Every row comes from one small tree of marks. The marks that hang from a mark follow it in brackets, in alphabetical order. Every link used is in the known rows. Which tree was each row made from?
In the rows, 128 means zero.
Known rows:
puzis(lebeni(tador(nudu sebi tuguvud votil)) lolu): [164 163  95 129 105 106 124 159 151 100  99 124 122 125 191 189 128  47
 109 150 122 151 201 141  84 163 110]
tuguvud(tador(lolu(puzis) sebi votil)): [142 160 135 125 132 129 128 125 151 117 163 144  82  93 155 185  93 137
 106 103  98 108 172 121 141 174  54]
lolu(tador(tuguvud(tebi))): [132 137 124 155 119 108 129 170 146 134 142 143 116  78  69 113 160 106
  77 174 109 128 172 120 121 137  93]
lolu(puzis(lebeni(tador(nudu sebi tuguvud votil(durot))))): [117 145 115 181 130 125 100 146 168 113 121 137 100 126 194 138 131 113
  71 134 134 129 179 134 103 159 116]
puzis(lebeni(tador(nudu tuguvud(tebi) votil)) lolu): [147 164  91 128  84  91 102 177 136 124 113 115 110 121 144 193 135  30
  95 183 122 150 203 140  83 149 115]
tador(lebeni nudu): [126 148 141 136  81  94 148 130 149 115 107 157 126 144 170 114 142  84
 184 122 137 125 157 156 126 144 111]
durot(votil(tador(lebeni nudu sebi tuguvud))): [135 103 132  92 101 138 188 150 195  78 164 142 121 152 183 108 128 136
 170 111 131 139 170 153 138 177  65]
sebi(durot(votil) tador(nudu)): [ 72 147 152 127 154  91 142 109 119 140 154 124 113 176  91  83 157 113
 141 153 127 113 136 149 143 145  55]
lolu(puzis(lebeni(tador(nudu sebi votil(durot))))): [111 159 105 184 129 108  93 154 155 124 119 134  91 133 195 162 137 104
  76 140 143 117 181 146  87 159 110]
lolu(puzis tador(tuguvud votil)): [118 150 138 177 166 119 129 152 169 110 156 166  93  95 121  85 146 140
  59 140 108 125 154  99 129 155  84]
durot(sebi(tador) votil): [130 133 114 138 122 104 108 166 133 119 106 127 122 168  98 124 156 119
 140 136 123 110 159 174 121 173  63]
tebi(tuguvud(tador(lebeni lolu nudu sebi(durot) votil))): [148 170 152  81 130 162 152  72 159 130 137 147  93 128 155 134  89 131
 168 104 126 138 179 127 145 154  76]
tebi(tuguvud(tador(nudu))): [143 181 124 130 129  99 145 144 139 152 141 132 124 148 112  96 128 108
  97 157 134 123 186 154 123 136  93]
votil(durot tador): [ 98 113  80 143 123  81 211 198 147 127 157 112 117 136 151 132 137  84
  93 131 142 130 156 159 118 111  70]
lolu(tador(sebi)): [144 156 116 163 144 102 152 161 146 117 119 149 117  94 130 145 162 113
 101 139 121 108 173 139 100 157  76]
tador(lebeni nudu tuguvud votil): [125 134 172  99  93 141 165 119 177  83 125 173 120 136 185  72 125 108
 197  84 115 158 149 116 176 156 105]
tador(nudu votil): [114 164 153 116 127  90 168 169 136 114 140 151 113 154 168 110 137  88
 150 117 108 119 153 154 148 161  86]
sebi(durot(votil(tador(lolu nudu tuguvud)))): [105 104 139 118 141 123 187 116 149 123 178 122 113 145 124 101 112 114
 149 151 112 119 145 146 149 144  65]
sebi(durot tador): [ 90 161 125 160 156  68 120 113 100 172 129 127 117 145  73  76 164  90
 113 135 134 110 138 123 140 104  88]
tebi(tuguvud(tador)): [146 183 102 146 127  93 128 153 133 160 135 134 122 138  95  98 135 109
  94 160 143 118 193 139 123 115  98]
sebi(tador(lebeni lolu(puzis) nudu tuguvud votil(durot))): [105 137 175  85 127 154 176  76 181  83 134 160  99 116 160  91  94 140
 148  85 101 170 128 103 179 138  66]
tador(sebi(durot) tuguvud): [146 114 142 158 140 147 130 118 147 133 124 136 139 118 142  67 124 112
 138 107 110 118 160 121 155 138 133]
puzis(lolu): [157 164  85 155 107  64 141 196 113 139 115 121 135 131 120 142 132  37
 126 173 122 107 180 157 100 113 119]
tebi(tuguvud(tador(lebeni(puzis(lolu)) nudu sebi))): [165 175 117 118 116 109 123 119 158 146 125 143 120 135 150 133 104 105
 124 126 141 119 212 150 127 137 122]
tebi(tuguvud): [155 182 103 144 132  98 139 165 134 159 111 141 132 147 110  65 134  98
 125 158 143 114 190 149 126  98 132]
sebi(tador): [118 176 113 144 133  57 133 156 119 146 120 139 129 137  89  90 164  95
 105 132 128 118 154 135 135 108  84]
puzis(lebeni lolu(tador(sebi tuguvud(tebi)))): [178 144  75 139  91 124  82 183 149 121 102 118 120  82 129 181 145  58
  79 203 124 132 214 142  72 138 118]

Write each row's tree:
[145 145 118 156 112 106 122 152 144 143 124 130 118  98 109 149 141  97
  97 118 115 135 187 119 113 158 116]	lebeni(tador(sebi tuguvud(tebi)))
[131 170 152 100 135  81 179 113 133 124 124 141 127 124 115 117 118 101
 125 129  94 129 141 149 146 132  64]	sebi(tador(lolu nudu))
[120 110 125 109 119 106 196 178 174  94 181 131 128 158 144  91 132 122
 130 148 118 129 163 161 141 161  59]	durot(votil(tador(nudu tuguvud)))
[147  94 122 102 102 116 160 134 177 100 131 138 107 148 169 174  94 121
 171 108 114 110 166 191 135 185  71]	durot(sebi votil(tador(lebeni(puzis) lolu nudu)))
[127 113 154  98  86 187  87 105 160 130 135 151  86 108 146 102 124 118
 198  74 125 143 170  88 171 153 130]	tador(lebeni sebi(durot) tuguvud(tebi) votil)
[146 130 121 109 133  86 197 169 164 123 161 129 122 142 186 126 127  97
 105  97 115 123 161 171 114 169  79]	votil(tador(nudu sebi))
[109 164 114 137  85  92 119 142 137 120 144 153  93 123 135 159 150 103
 150 111 143 125 169 113 142 148  60]	tuguvud(tador(lebeni votil))
[ 99 129 152 134 162 137 130  72 146 130 160 133 106 127  75  66 109 148
 123 149 105 122 137 107 167 122  70]	sebi(durot(votil) tador(lolu(puzis) tuguvud))
[109 118 149  73  54 157 121 121 144 124 151 122  65  96 127 236  94 101
 151 120 103 144 165 146 138 187  48]	tuguvud(tador(lebeni lolu nudu votil(durot(sebi))) tebi)
[147 142 148 118  94 109 139  82 164 115 134 155 109  92 175 197  85 125
 149  91 110 105 184 146 156 163  83]	tuguvud(tador(lebeni(puzis) lolu nudu sebi))
[137 146 153 104 115 124 102 109 159 136 139 134 111 102 101  99 106 118
  74 154  89 141 158 131 145 134 103]	sebi(tador(lolu(puzis(lebeni)) nudu tuguvud(tebi)))
[104 158 138 134 141 102 194 149 145 104 125 135 102 136 189 181 135  97
 128  87 121 140 165 143 111 185  66]	lebeni(tador(nudu sebi votil(durot)))
[145 124 106  95 119 120 194 168 167  97 165 130 108 132 156 154 112 130
 155 135 118 111 176 162 129 156  47]	durot(votil(tador(lolu sebi)))
[141 125 119 116 114  78 167 138 180 127 149 152 115 133 205 136 117 106
 134  69 136 113 177 161 139 151 111]	votil(tador(lebeni(puzis) nudu sebi))
[103 128 150 113 151 131 156  77 138 123 148 131 118 129  71  75 118 135
 150 147 104 130 138 111 176 116  59]	sebi(durot(votil) tador(lolu tuguvud))
[124 149 115 149 148  71 157 175 144 124 129 142 112 109 162 172 112  82
  98 130 114  93 197 157 137 134 111]	lebeni(puzis(lolu(tador(nudu sebi votil(durot)))))
[133 155  87 141 101  97 143 171 143 100 101 114 120 130 175 188 131  37
 102 173 130 158 191 143  87 140 100]	puzis(lebeni(tador(nudu tuguvud votil(durot))) lolu)
[140 155  89 168  84  55 103 152 137 143  99 156 123 120 145 139 125  65
 163 130 150  92 196 142 141  92 152]	tador(lebeni(puzis(lolu)))
[103 124 174 101 119 117 113  39 145 161 138 146 105 102  83  92  97 115
 145 109 102 131 148 110 194 110 119]	sebi(durot tador(lebeni(puzis) lolu nudu tuguvud(tebi)))
[132 160 111 126 108 121 150 135 151  97  95 131 102 114 206 213 120  88
 131 131 126 136 187 152 101 159  80]	puzis(lebeni(tador(lolu nudu sebi votil(durot))))
[152 145 150 103  86 132 156  86 160 101 133 146 109  97 174 195  97 118
 162 102 108 127 167 144 131 179  59]	tuguvud(tador(lebeni lolu nudu sebi))
[ 98 113 167 101  90 161 191 126 181  70 124 160 117 137 199  85 119 110
 194  86 122 170 145 121 176 148  94]	tador(lebeni nudu tuguvud votil(durot))
